What can hang from each mark
ripu: darab
zedum: kezov sigalo zonoka
darab: kezov zogo zonoka
zogo: darab
vasom: darab
zonoka: darab zedum
sigalo: darab zedum
kezov: darab

Each row was made from one small tree. The marks that hang from a mark follow it in brackets, in alphabetical order. Every link used is in the known rows. Write each row's tree.
In the rows, zero is written as 100.
Known rows
zonoka{darab{kezov zogo} zedum{sigalo}}: 110 99 86 61 84 86 87 101 107 75 92 98 123 92 129 99 90 102 107 115 97 132 112 114 92 94 93 100 91 95 89 107 101 94 85 114 107 97 93 107 76 121 96 82 105 119 94 113 73 91 108 95 98 109 88 105 92 75 102 118 103 106 107 86 95 95 128 124 79 117 86 127 101 102 100 80 94 110 103 92 104 121 131 96 112
ripu{darab{zonoka}}: 77 103 102 123 123 130 93 106 128 89 115 95 101 76 91 109 98 78 110 72 99 73 99 80 95 99 104 93 104 86 108 97 97 102 104 75 91 117 94 85 106 64 88 102 119 97 79 84 92 116 76 70 109 109 107 101 116 110 120 82 123 97 104 133 105 108 97 87 125 85 110 105 104 102 98 59 99 96 74 86 108 75 84 88 114
zedum{sigalo zonoka}: 91 85 100 100 94 108 105 100 90 122 102 122 96 108 115 98 119 103 83 100 104 102 98 92 111 107 87 113 95 98 92 73 99 100 133 90 106 105 109 109 95 103 122 86 111 105 119 81 146 108 117 109 90 84 108 104 81 97 94 105 73 102 104 73 80 79 124 96 81 105 83 96 98 106 81 126 95 96 123 103 105 95 81 106 103
sigalo{zedum{kezov zonoka}}: 84 68 107 109 79 110 107 102 88 144 96 126 82 120 106 87 114 99 61 98 109 112 98 86 120 86 79 126 80 99 83 71 105 95 125 90 101 90 110 110 100 109 119 91 106 109 121 80 172 114 117 107 82 74 119 100 73 95 93 100 52 108 111 70 82 87 141 101 84 100 68 101 100 115 68 151 82 112 136 128 94 91 90 113 82
kezov{darab{zogo}}: 110 111 97 109 120 73 98 87 80 102 96 95 100 92 97 106 92 107 112 113 90 85 112 110 106 123 101 83 122 136 104 100 114 98 118 102 104 109 101 104 124 73 122 114 102 90 101 107 109 68 106 93 120 115 97 112 95 109 93 81 126 93 106 98 92 122 80 97 102 93 115 83 84 95 110 113 110 96 91 105 104 104 93 101 94
darab{kezov zogo zonoka{zedum}}: 112 133 88 103 109 90 95 97 121 74 99 85 111 85 102 73 94 98 137 101 93 99 105 114 91 111 132 94 110 77 101 126 108 110 74 89 91 106 93 92 86 101 89 89 107 88 81 99 50 87 74 78 111 103 89 105 125 94 108 97 133 104 89 119 113 106 79 107 111 81 115 101 117 93 122 50 106 94 85 88 111 108 102 93 110
sigalo{darab zedum}: 100 73 109 114 98 91 105 87 55 136 104 114 95 102 102 109 90 103 78 99 100 86 107 101 124 106 96 90 117 131 104 78 97 98 139 90 101 96 117 105 107 78 122 115 106 89 112 94 160 99 121 110 103 117 111 112 90 120 99 77 82 111 109 93 88 107 105 91 105 93 93 79 87 97 99 145 102 99 99 108 98 85 96 109 79
vasom{darab{kezov zogo zonoka{zedum}}}: 110 145 78 116 99 107 103 99 136 53 106 96 112 94 112 98 108 112 141 97 100 96 113 110 88 104 128 106 125 73 91 108 109 117 84 87 83 99 81 100 66 97 80 82 105 78 65 114 25 72 91 72 109 61 94 99 122 89 96 81 117 105 86 87 122 116 68 102 116 71 107 99 102 104 117 54 98 85 93 90 107 119 90 82 120
vasom{darab{kezov zogo zonoka{zedum{sigalo}}}}: 107 135 83 101 91 112 109 107 137 57 107 95 105 109 110 104 100 125 119 99 114 113 95 104 83 97 120 107 105 76 89 111 98 113 64 106 89 93 84 101 59 120 78 83 86 88 76 117 36 88 94 88 96 61 98 85 112 83 92 108 98 104 85 80 126 105 80 109 106 88 103 106 103 101 109 67 97 99 107 97 105 119 99 87 111
zogo{darab{kezov zonoka{zedum{sigalo}}}}: 102 122 116 79 80 107 96 130 114 81 91 104 105 82 114 40 103 87 100 91 105 90 94 84 89 109 113 108 90 47 126 104 82 110 79 117 112 86 118 101 85 119 90 93 104 99 108 97 86 130 66 107 99 110 104 86 109 94 92 130 104 102 101 113 114 78 63 113 97 105 108 93 120 101 108 89 112 108 103 88 110 103 105 102 117
darab{zogo zonoka{zedum}}: 118 120 102 93 121 101 97 105 137 80 96 84 105 88 89 89 114 101 119 88 93 105 99 112 85 106 112 95 104 85 90 107 111 113 86 102 100 103 86 100 105 110 91 101 98 90 96 97 74 104 84 89 102 94 93 103 118 98 105 105 120 95 98 114 104 108 78 112 104 94 109 98 98 104 101 69 100 86 92 100 102 110 93 102 102
zedum{kezov sigalo zonoka{darab}}: 92 49 102 81 66 116 98 100 72 123 93 117 94 121 116 124 126 88 61 102 104 127 95 84 110 73 61 132 78 106 90 74 88 89 123 110 118 89 106 113 105 123 107 96 102 139 123 92 143 125 143 127 78 91 107 100 67 91 96 126 46 100 112 75 83 69 150 112 67 143 65 118 90 115 72 142 82 106 132 104 88 104 116 109 102
kezov{darab{zonoka}}: 101 90 104 131 104 94 109 85 59 112 107 93 91 97 84 94 104 82 109 90 89 67 99 88 107 114 115 91 133 120 127 101 86 103 128 84 98 106 120 95 119 66 113 128 104 87 102 96 112 104 98 114 113 119 101 111 108 134 112 83 117 99 98 131 109 98 49 89 121 104 122 79 97 85 124 108 120 84 87 81 90 93 86 98 100
ripu{darab{kezov zonoka{zedum{sigalo}}}}: 85 114 97 100 90 136 100 123 135 81 114 99 110 93 116 91 85 92 105 82 117 101 88 89 89 96 107 92 80 66 114 105 81 94 66 91 89 107 107 85 77 107 78 75 100 100 89 110 78 113 73 89 93 112 110 99 113 97 119 125 101 104 102 113 101 84 116 100 99 96 104 136 120 91 92 57 103 113 91 87 110 86 103 87 109
darab{kezov zogo zonoka}: 92 132 76 108 116 82 96 90 109 76 100 80 103 81 88 93 84 95 135 96 87 84 117 104 100 109 131 98 118 94 111 138 110 106 90 82 77 105 87 89 87 71 88 103 116 85 71 87 45 88 73 66 122 112 90 99 127 95 117 72 137 104 78 126 127 119 69 95 137 67 124 82 122 93 136 49 108 95 74 92 111 92 98 88 114
darab{zonoka{zedum{kezov}}}: 103 92 116 101 89 127 100 111 107 103 107 106 93 101 103 100 113 88 91 94 104 108 78 87 92 94 99 105 93 82 102 90 86 106 97 107 112 102 114 104 96 126 87 107 97 104 116 100 113 140 95 122 85 91 108 105 105 107 104 129 83 99 104 114 96 76 91 108 90 121 92 110 97 103 90 101 106 91 103 95 94 100 99 105 90
sigalo{zedum}: 84 86 102 108 97 109 98 98 95 122 105 111 97 89 114 91 100 94 85 92 100 90 114 83 116 101 99 107 106 101 84 83 106 99 136 87 101 101 103 104 90 78 115 99 120 96 106 68 141 111 103 82 101 103 117 103 89 98 106 83 86 113 112 97 95 107 117 100 109 81 86 86 98 114 94 115 95 106 103 112 111 80 91 106 91
darab{zogo}: 98 118 95 96 123 88 84 99 114 91 100 93 107 76 104 109 98 103 115 107 91 93 116 107 99 114 99 92 113 103 88 101 121 103 115 99 104 111 83 103 108 80 109 101 120 93 95 84 94 83 99 73 111 96 95 104 102 87 96 77 127 95 101 102 97 121 98 102 110 81 104 84 95 109 102 86 95 94 87 104 119 97 95 98 106
darab{zonoka}: 90 98 99 116 110 113 96 92 97 94 111 93 97 82 90 99 112 81 110 85 93 75 105 84 104 102 116 105 120 94 108 100 92 108 127 78 99 107 102 93 103 74 102 114 123 91 95 75 94 123 91 89 105 105 102 106 114 115 116 79 110 101 96 136 115 100 70 94 125 94 107 80 106 99 119 78 105 81 84 85 101 86 88 96 109
zogo{darab{kezov zonoka}}: 86 123 102 103 95 90 89 108 94 79 90 95 108 64 104 51 102 69 117 81 88 60 120 79 102 112 129 108 119 64 133 118 96 112 112 91 99 97 108 92 91 64 100 106 134 86 83 75 71 111 68 76 119 113 97 93 123 104 102 83 130 105 99 141 126 99 46 99 130 74 124 63 125 99 137 69 114 103 78 82 113 88 98 93 132

Write each row's tree
108 74 109 101 102 75 116 90 72 145 87 113 78 135 85 99 101 121 65 114 103 115 96 118 117 91 77 105 84 127 88 90 116 93 105 110 97 84 102 113 119 114 118 102 73 101 123 104 163 79 121 116 88 84 108 90 72 103 81 91 63 100 100 60 84 112 130 90 86 100 83 92 85 103 75 170 85 114 127 136 83 101 103 119 67 | sigalo{darab{zogo} zedum{kezov zonoka}}
94 104 72 85 101 72 79 78 92 76 95 89 124 73 113 116 93 88 128 111 78 105 136 105 104 101 101 101 118 109 94 118 114 96 117 86 96 107 80 95 83 68 99 96 131 108 70 86 56 78 111 65 121 118 87 109 108 81 109 68 135 108 102 109 108 121 111 111 111 83 98 94 105 107 125 67 93 100 80 90 107 107 120 89 129 | zonoka{darab{kezov zogo}}
104 62 117 99 77 106 118 104 50 149 100 128 89 139 104 124 97 113 58 115 114 111 80 94 117 100 70 105 89 126 105 75 86 90 122 109 116 92 126 112 117 129 119 105 77 113 138 117 169 110 133 149 78 94 107 99 67 113 83 120 46 98 105 65 73 73 127 84 67 129 82 98 88 92 78 177 101 105 129 107 85 100 101 116 80 | zedum{kezov sigalo{darab} zonoka}
106 114 99 116 122 73 109 84 85 101 100 77 92 103 69 99 95 99 116 98 84 78 101 106 97 110 116 89 120 124 109 116 105 102 94 101 96 103 98 99 129 72 108 128 94 85 92 101 86 83 92 105 119 113 90 103 106 122 104 79 135 89 89 126 115 123 49 93 125 92 132 79 94 89 125 96 116 87 82 97 94 101 92 98 98 | kezov{darab{zogo zonoka}}
112 80 111 86 94 85 116 103 74 130 91 114 87 140 88 122 93 123 68 126 110 120 83 115 107 99 74 101 79 133 97 90 105 90 96 127 110 87 103 113 125 135 111 105 65 106 131 118 142 87 128 134 84 87 97 91 69 99 76 119 63 90 101 56 82 92 127 88 67 122 94 100 84 95 76 165 97 111 125 120 86 106 104 118 71 | zedum{kezov sigalo{darab{zogo}} zonoka}
121 93 112 121 102 100 107 91 76 108 108 98 98 101 97 85 111 91 105 94 95 83 88 102 96 114 114 86 121 107 120 85 84 107 111 87 112 108 128 100 119 96 113 113 94 86 114 120 115 106 100 127 110 111 100 119 106 131 105 107 109 96 104 115 98 85 65 98 97 114 112 98 94 86 108 109 122 79 97 82 87 109 88 102 95 | kezov{darab{zonoka{zedum}}}
113 77 113 52 82 104 86 115 123 90 87 101 108 113 113 127 107 105 72 117 109 149 88 99 86 80 67 108 64 96 74 88 92 89 78 150 125 86 88 118 96 153 87 100 82 140 121 119 107 124 121 127 72 93 98 96 74 73 93 151 74 95 111 80 84 86 143 132 58 146 76 137 81 120 75 121 85 114 120 108 93 122 136 112 86 | zonoka{darab{zogo} zedum{kezov sigalo}}
100 81 112 104 106 84 116 98 78 122 97 86 71 129 57 110 82 107 71 101 104 102 86 100 108 83 99 100 87 132 99 118 95 92 80 123 89 77 97 99 122 108 90 136 70 93 107 106 120 112 97 118 91 102 100 82 99 111 102 96 86 99 88 109 113 118 90 90 116 99 108 85 91 98 105 136 98 116 98 125 82 93 116 112 62 | sigalo{darab{zogo zonoka} zedum{kezov}}
101 115 120 89 116 127 97 127 168 84 100 89 95 95 83 108 98 97 97 90 109 115 80 99 75 88 87 87 67 72 84 105 103 93 50 115 95 106 80 92 109 125 72 95 82 104 93 114 81 112 77 90 89 94 103 91 112 89 106 127 107 87 105 104 91 105 114 105 89 107 101 133 98 106 70 69 94 111 95 109 101 95 104 98 92 | ripu{darab{zogo zonoka{zedum{kezov}}}}
89 76 71 107 83 89 88 72 62 100 97 114 119 82 130 90 119 79 117 105 84 99 136 100 117 94 99 118 121 108 102 89 105 100 152 52 98 107 107 97 82 70 125 79 144 112 88 83 95 85 130 83 115 103 99 121 94 101 104 65 99 110 104 97 95 91 128 104 101 92 82 100 114 104 110 87 94 86 108 82 97 109 101 87 137 | zedum{zonoka{darab{kezov}}}
93 134 90 88 112 116 99 120 161 66 104 87 110 95 100 87 75 107 115 88 114 112 92 103 79 96 108 85 71 71 98 126 102 94 39 109 81 102 84 86 80 115 70 78 89 101 80 115 54 99 63 74 100 109 98 89 120 85 114 125 119 99 97 107 107 104 111 101 102 91 113 136 117 95 93 49 98 120 87 100 116 96 108 87 105 | ripu{darab{kezov zogo zonoka{zedum{sigalo}}}}
112 107 112 91 109 106 96 115 134 91 97 88 92 104 87 101 106 100 101 98 101 118 81 102 83 96 97 103 83 82 86 108 101 104 66 123 106 97 90 104 104 135 81 105 84 104 109 106 87 121 82 109 88 90 95 94 102 90 99 128 103 92 98 107 106 96 90 113 90 114 101 113 98 104 91 89 99 95 101 108 97 111 106 108 91 | darab{zogo zonoka{zedum{kezov}}}
114 121 101 102 92 125 105 114 145 75 105 97 93 110 95 122 121 118 103 98 110 116 84 98 79 89 102 108 100 81 74 89 102 109 75 119 100 94 85 106 89 128 72 98 84 97 91 123 67 104 105 107 86 45 99 86 103 87 83 111 85 92 94 82 114 105 85 109 96 103 93 105 83 114 88 89 91 90 114 107 97 119 97 98 97 | vasom{darab{zogo zonoka{zedum{kezov}}}}
79 137 84 101 122 99 80 103 132 77 103 96 120 67 110 106 69 103 129 101 97 86 124 105 98 110 103 80 100 90 98 117 124 100 90 79 79 124 79 86 87 64 92 76 122 96 64 93 68 65 80 41 121 113 96 102 111 80 108 76 144 104 107 103 99 127 121 93 120 59 106 111 112 100 104 47 92 115 73 99 130 83 98 80 121 | ripu{darab{kezov zogo}}
113 91 100 94 108 74 112 92 74 126 93 113 94 127 93 105 100 121 89 115 103 104 98 121 109 110 84 94 99 136 99 87 111 96 113 105 106 98 98 113 126 109 122 98 80 100 118 114 131 73 124 121 96 96 96 95 82 106 79 94 84 91 96 65 81 99 116 86 84 105 98 89 87 96 88 144 94 101 118 116 93 109 94 114 87 | zedum{sigalo{darab{zogo}} zonoka}
97 60 92 87 82 106 95 89 80 114 95 113 106 107 120 115 133 89 80 96 95 111 111 92 113 89 75 121 95 109 89 70 92 92 138 91 114 96 108 112 97 97 117 91 118 127 113 80 134 112 140 112 87 96 104 107 74 98 101 98 71 102 109 88 88 80 136 108 78 123 77 108 92 113 86 125 87 97 126 97 89 107 102 107 117 | zedum{sigalo zonoka{darab}}
111 91 103 112 96 78 114 89 71 135 89 111 87 124 92 99 108 112 86 119 96 106 95 112 106 108 83 99 98 125 98 89 113 95 108 98 108 100 106 109 127 103 126 103 79 102 118 115 137 70 123 122 103 86 98 104 79 108 79 100 90 89 106 68 79 102 109 94 79 113 96 94 90 100 84 149 100 101 123 118 90 108 86 110 85 | zedum{kezov{darab{zogo}} zonoka}
105 118 85 118 115 68 107 79 70 86 101 83 103 93 75 106 73 108 132 105 88 77 111 115 107 111 133 85 132 126 123 136 106 106 94 87 80 99 96 84 105 69 100 119 98 77 80 106 56 74 87 87 124 123 85 101 123 115 109 65 138 103 81 125 121 122 62 79 139 72 132 74 108 76 143 79 114 92 69 84 99 97 108 91 107 | sigalo{darab{kezov zogo zonoka}}
121 110 97 83 93 78 103 101 80 99 96 107 117 108 117 100 70 125 106 128 108 114 101 128 102 118 101 76 100 113 102 111 103 99 84 117 101 98 107 105 94 124 109 86 81 93 113 132 96 72 103 110 104 116 93 101 95 95 91 115 103 103 103 74 87 98 107 101 81 103 103 109 98 83 101 115 111 104 100 99 101 116 114 102 90 | zonoka{zedum{sigalo{darab{kezov zogo}}}}
111 104 121 74 97 113 107 126 136 91 95 89 84 120 88 101 99 108 80 102 115 133 69 99 80 88 91 107 64 85 88 108 91 95 50 145 110 88 93 106 102 159 75 105 66 109 120 111 98 129 89 125 73 88 100 83 100 83 96 152 85 89 93 98 102 83 100 116 79 132 95 120 95 102 84 107 101 109 113 114 95 109 107 113 75 | darab{zogo zonoka{zedum{kezov sigalo}}}
97 105 109 105 113 136 91 118 145 86 112 98 106 78 104 94 110 80 104 74 103 88 91 92 87 101 105 85 97 68 98 84 95 101 92 82 98 115 103 91 103 95 91 87 108 95 92 103 96 121 77 85 100 108 110 109 116 111 115 104 114 96 112 125 90 95 104 101 100 99 102 120 106 100 84 60 99 92 87 86 105 90 86 92 112 | ripu{darab{zonoka{zedum}}}
97 70 124 102 87 111 116 102 59 123 109 99 81 127 78 132 82 99 66 105 113 96 73 82 104 89 91 101 93 127 121 102 71 90 103 126 109 88 122 102 121 119 89 139 70 106 124 110 126 140 107 152 79 116 104 90 93 120 104 123 70 96 92 114 105 78 83 88 98 130 102 90 92 85 107 143 115 104 96 94 84 91 112 108 74 | zedum{kezov sigalo{darab{zonoka}}}
90 88 98 118 89 82 104 80 45 128 106 113 105 100 112 99 65 103 94 109 99 82 119 99 129 106 111 89 124 129 117 97 100 97 138 77 87 99 119 94 85 69 121 103 108 80 102 95 129 86 109 92 111 130 111 109 97 115 107 69 93 123 101 92 96 107 107 86 118 74 98 77 106 89 122 124 109 105 92 98 95 87 103 97 88 | sigalo{darab{kezov} zedum}
95 55 97 91 79 108 93 90 74 121 94 115 102 105 115 118 133 81 80 106 91 113 112 91 111 80 68 127 98 108 87 70 96 94 140 89 119 100 106 109 107 101 113 95 119 130 112 89 135 119 148 115 89 89 103 111 77 101 95 101 71 101 111 87 84 79 140 110 74 125 71 107 92 117 82 126 87 96 123 96 87 108 103 103 114 | zedum{kezov zonoka{darab}}
79 140 78 111 127 102 94 100 143 68 107 78 107 76 84 96 82 90 135 83 96 81 111 99 92 98 123 89 100 82 110 137 115 94 72 80 65 115 79 75 91 58 79 91 112 89 54 88 42 80 63 44 121 117 92 97 131 92 117 72 144 102 89 129 121 127 94 91 139 57 124 103 121 93 117 28 98 110 64 91 123 81 98 78 124 | ripu{darab{kezov zogo zonoka}}
